Each row was made from one small tree. The marks that hang from a mark follow it in brackets, in the order of their numbers. Every link used is in the known rows. Write each row's tree.
Known rows:
Z691{Z821}: [-0.08 -0.17 -0.14  0.14  0.01  0.03  0.03 -0.08  0.03  0.00 -0.09  0.05
 -0.03  0.07 -0.04 -0.02 -0.05 -0.02 -0.01 -0.04 -0.11  0.15]
Z691{Z821{Z596{Z452{Z781} Z867} Z653}}: [ 0.09 -0.35 -0.49 -0.09 -0.15  0.20 -0.29 -0.14  0.21 -0.12  0.50  0.26
  0.04  0.20  0.09 -0.16 -0.01  0.08  0.09  0.14 -0.18  0.07]
Z2{Z452{Z351 Z781} Z821{Z653}}: [ 0.08 -0.14 -0.31 -0.08 -0.05 -0.05 -0.08 -0.28 -0.11 -0.24  0.11  0.56
 -0.11  0.06  0.25 -0.21  0.18  0.03  0.08 -0.01  0.23 -0.08]
Z821{Z596 Z653}: [ 0.06  0.06 -0.15 -0.13  0.02 -0.06 -0.13 -0.09  0.03 -0.03  0.22  0.09
  0.10 -0.07  0.09 -0.04  0.19  0.12  0.02  0.09  0.01  0.09]
Z351{Z452}: [ 0.00 -0.04 -0.01 -0.06  0.03  0.01  0.08  0.05  0.24 -0.15  0.05 -0.05
  0.00 -0.02 -0.02 -0.03 -0.02  0.11  0.01  0.02 -0.09  0.10]
Z821{Z596{Z452{Z351}}}: [ 0.15 -0.02 -0.26 -0.13 -0.08  0.11 -0.14  0.00  0.03 -0.11  0.36  0.41
  0.02  0.12  0.06 -0.19  0.15  0.15  0.07  0.07  0.07  0.17]
Z351{Z452{Z596{Z867}}}: [ 0.11 -0.33 -0.10 -0.07 -0.06  0.20  0.08  0.05 -0.08 -0.35  0.28  0.06
  0.03  0.16 -0.13 -0.08 -0.14  0.09 -0.02 -0.04 -0.20  0.06]
Z596{Z452{Z351}}: [ 0.09  0.03 -0.14 -0.09 -0.05  0.14 -0.12  0.06  0.01 -0.08  0.23  0.22
 -0.03  0.17 -0.01 -0.16  0.05  0.07  0.09  0.03  0.15  0.07]
Z653{Z452}: [ 0.04 -0.21  0.06 -0.12 -0.14 -0.03  0.06  0.00  0.22  0.00 -0.07 -0.05
  0.02  0.09 -0.08  0.04  0.02  0.10 -0.03  0.02  0.01  0.04]
Z596{Z867}: [ 0.11 -0.07 -0.06 -0.04 -0.10  0.18 -0.20  0.05 -0.02 -0.02  0.31  0.04
  0.02  0.16 -0.05 -0.02 -0.05 -0.03  0.04  0.07 -0.06 -0.06]
Z351{Z452{Z596 Z781}}: [ 0.03 -0.47 -0.29  0.00 -0.06  0.06  0.22 -0.08 -0.05 -0.33 -0.05  0.03
 -0.04  0.03  0.02 -0.13 -0.20  0.08 -0.04 -0.09 -0.20 -0.06]
Z821{Z596{Z867} Z653}: [ 0.16 -0.02 -0.21 -0.16 -0.07  0.10 -0.31 -0.04  0.02 -0.05  0.50  0.13
  0.11  0.07  0.03 -0.06  0.14  0.09  0.06  0.15 -0.04  0.04]
Z867{Z596{Z452{Z351 Z781}}}: [ 0.09 -0.37 -0.51  0.00 -0.10  0.03 -0.02  0.05 -0.08 -0.05  0.25  0.49
 -0.03  0.13  0.04 -0.24 -0.10  0.06  0.05  0.09  0.14  0.04]
Z596{Z452{Z781} Z867}: [ 0.14 -0.30 -0.26 -0.13 -0.23  0.27 -0.26  0.03  0.17 -0.10  0.48  0.16
 -0.02  0.25  0.06 -0.13 -0.16 -0.01  0.10  0.11 -0.08 -0.21]
Z596{Z452{Z351} Z867}: [ 0.19 -0.05 -0.19 -0.13 -0.15  0.33 -0.31  0.12 -0.01 -0.10  0.54  0.26
 -0.02  0.34 -0.06 -0.18  0.00  0.04  0.13  0.09  0.10  0.01]
Z2{Z452{Z596}}: [ 0.03 -0.14  0.01  0.04 -0.16 -0.01  0.35 -0.08 -0.32 -0.39  0.06  0.43
 -0.01  0.04  0.17 -0.05  0.13  0.01 -0.07 -0.07  0.03  0.00]
Z821{Z596{Z867} Z653{Z452{Z351 Z781}}}: [ 0.26 -0.33 -0.52 -0.22 -0.27  0.14 -0.36 -0.13  0.08 -0.05  0.34  0.18
  0.02  0.23  0.04 -0.20  0.12  0.16  0.07  0.18  0.04 -0.01]
Z821{Z596{Z452} Z653}: [ 0.09  0.02 -0.13 -0.24 -0.03  0.02 -0.16 -0.02  0.19 -0.11  0.45  0.19
  0.12  0.01  0.10 -0.07  0.17  0.18  0.06  0.12  0.03  0.10]
Z691{Z821{Z596}}: [-0.01 -0.21 -0.26  0.09 -0.02  0.02  0.00 -0.13  0.05 -0.03  0.04  0.25
  0.01  0.04  0.02 -0.06  0.05  0.06 -0.01  0.01 -0.17  0.25]

Write each row's tree:
[ 0.10 -0.18 -0.38 -0.06 -0.12  0.16 -0.14 -0.02  0.03 -0.08  0.14  0.22
 -0.09  0.17  0.09 -0.23 -0.05  0.03  0.09  0.03  0.10 -0.09]
Z596{Z452{Z351 Z781}}
[ 0.03 -0.43 -0.36 -0.02 -0.10 -0.03  0.06  0.06  0.08 -0.05  0.27  0.39
  0.02  0.05  0.06 -0.13 -0.15  0.05  0.02  0.09  0.02 -0.01]
Z867{Z596{Z452{Z781}}}
[ 0.07 -0.26 -0.30  0.06 -0.10  0.16 -0.16 -0.09  0.04 -0.04  0.30  0.27
  0.02  0.16 -0.02 -0.08  0.01  0.03  0.02  0.07 -0.22  0.20]
Z691{Z821{Z596{Z867}}}
[ 0.06 -0.51 -0.17 -0.01 -0.11 -0.03  0.25 -0.29 -0.27 -0.41  0.05  0.64
 -0.08  0.06  0.19 -0.12 -0.02  0.00 -0.03 -0.16 -0.01 -0.12]
Z2{Z452{Z596 Z781} Z821}
[ 0.19 -0.04 -0.18 -0.27 -0.12  0.18 -0.35  0.02  0.18 -0.12  0.73  0.24
  0.13  0.15  0.05 -0.09  0.13  0.15  0.10  0.18 -0.02  0.05]
Z821{Z596{Z452 Z867} Z653}
[ 0.25 -0.16 -0.55 -0.21 -0.19  0.24 -0.45 -0.07  0.04 -0.12  0.63  0.34
  0.03  0.23  0.13 -0.27  0.09  0.12  0.14  0.19  0.05 -0.04]
Z821{Z596{Z452{Z351 Z781} Z867} Z653}
[ 0.21 -0.25 -0.44 -0.10 -0.22  0.34 -0.34  0.02  0.01 -0.10  0.45  0.27
 -0.07  0.34  0.04 -0.25 -0.10  0.00  0.14  0.10  0.04 -0.15]
Z596{Z452{Z351 Z781} Z867}
[ 0.06 -0.30 -0.01 -0.17 -0.08 -0.02  0.09 -0.06 -0.06 -0.17 -0.01 -0.12
  0.08  0.10 -0.10  0.02  0.04  0.12 -0.06 -0.05  0.03  0.02]
Z821{Z653{Z452{Z596}}}
[ 0.07 -0.40 -0.56 -0.03 -0.14  0.02 -0.14 -0.24  0.11 -0.03 -0.04  0.16
 -0.02  0.14  0.05 -0.18  0.11  0.15  0.02  0.07 -0.04  0.18]
Z691{Z821{Z596 Z653{Z452{Z351 Z781}}}}
[ 0.10 -0.07 -0.16  0.06 -0.16  0.07  0.26 -0.09 -0.49 -0.39  0.04  0.52
 -0.07  0.13  0.15 -0.17  0.19  0.01 -0.04 -0.08  0.16  0.06]
Z2{Z452{Z351 Z596}}
[ 0.12 -0.41 -0.50  0.10 -0.08  0.14  0.05 -0.15 -0.52 -0.21 -0.15  0.20
 -0.11  0.16  0.02 -0.25 -0.12 -0.03 -0.01 -0.13  0.02 -0.10]
Z452{Z351 Z596 Z781}
[ 0.15 -0.58 -0.40 -0.03 -0.22  0.09  0.11 -0.13 -0.24 -0.18 -0.21  0.12
 -0.08  0.23 -0.05 -0.18 -0.08  0.08 -0.05 -0.09  0.03 -0.06]
Z653{Z452{Z351 Z596 Z781}}
[ 0.11 -0.45 -0.33 -0.03 -0.12  0.20 -0.10 -0.10 -0.18 -0.16  0.10  0.06
  0.01  0.34 -0.18 -0.13  0.00  0.07 -0.01 -0.02 -0.03  0.18]
Z691{Z821{Z653{Z452{Z351 Z596{Z867}}}}}
[ 0.22 -0.45 -0.20 -0.10 -0.22  0.22 -0.03  0.00 -0.27 -0.19  0.13  0.16
 -0.01  0.36 -0.20 -0.14 -0.03  0.09 -0.02 -0.04  0.04  0.06]
Z653{Z452{Z351 Z596{Z867}}}
[ 0.24  0.01 -0.33 -0.24 -0.12  0.23 -0.42  0.02  0.03 -0.13  0.71  0.33
  0.08  0.23  0.03 -0.21  0.18  0.15  0.13  0.18  0.10  0.10]
Z821{Z596{Z452{Z351} Z867} Z653}
[ 0.20 -0.27 -0.29  0.03 -0.09  0.29 -0.11  0.00 -0.54 -0.21  0.22  0.23
 -0.03  0.30 -0.13 -0.19 -0.06 -0.02  0.01 -0.07  0.02  0.03]
Z452{Z351 Z596{Z867}}
[ 0.11 -0.43 -0.08 -0.20  0.06 -0.01 -0.06 -0.17 -0.16 -0.16  0.05  0.20
  0.02  0.18 -0.19 -0.09  0.03  0.15  0.00 -0.14  0.14  0.11]
Z2{Z821{Z653{Z452{Z351 Z596}}}}
[ 0.19 -0.32 -0.44  0.07 -0.31  0.22  0.09 -0.14 -0.49 -0.40  0.20  0.57
 -0.12  0.26  0.21 -0.27  0.05 -0.05  0.01 -0.02  0.06 -0.14]
Z2{Z452{Z351 Z596{Z867} Z781}}
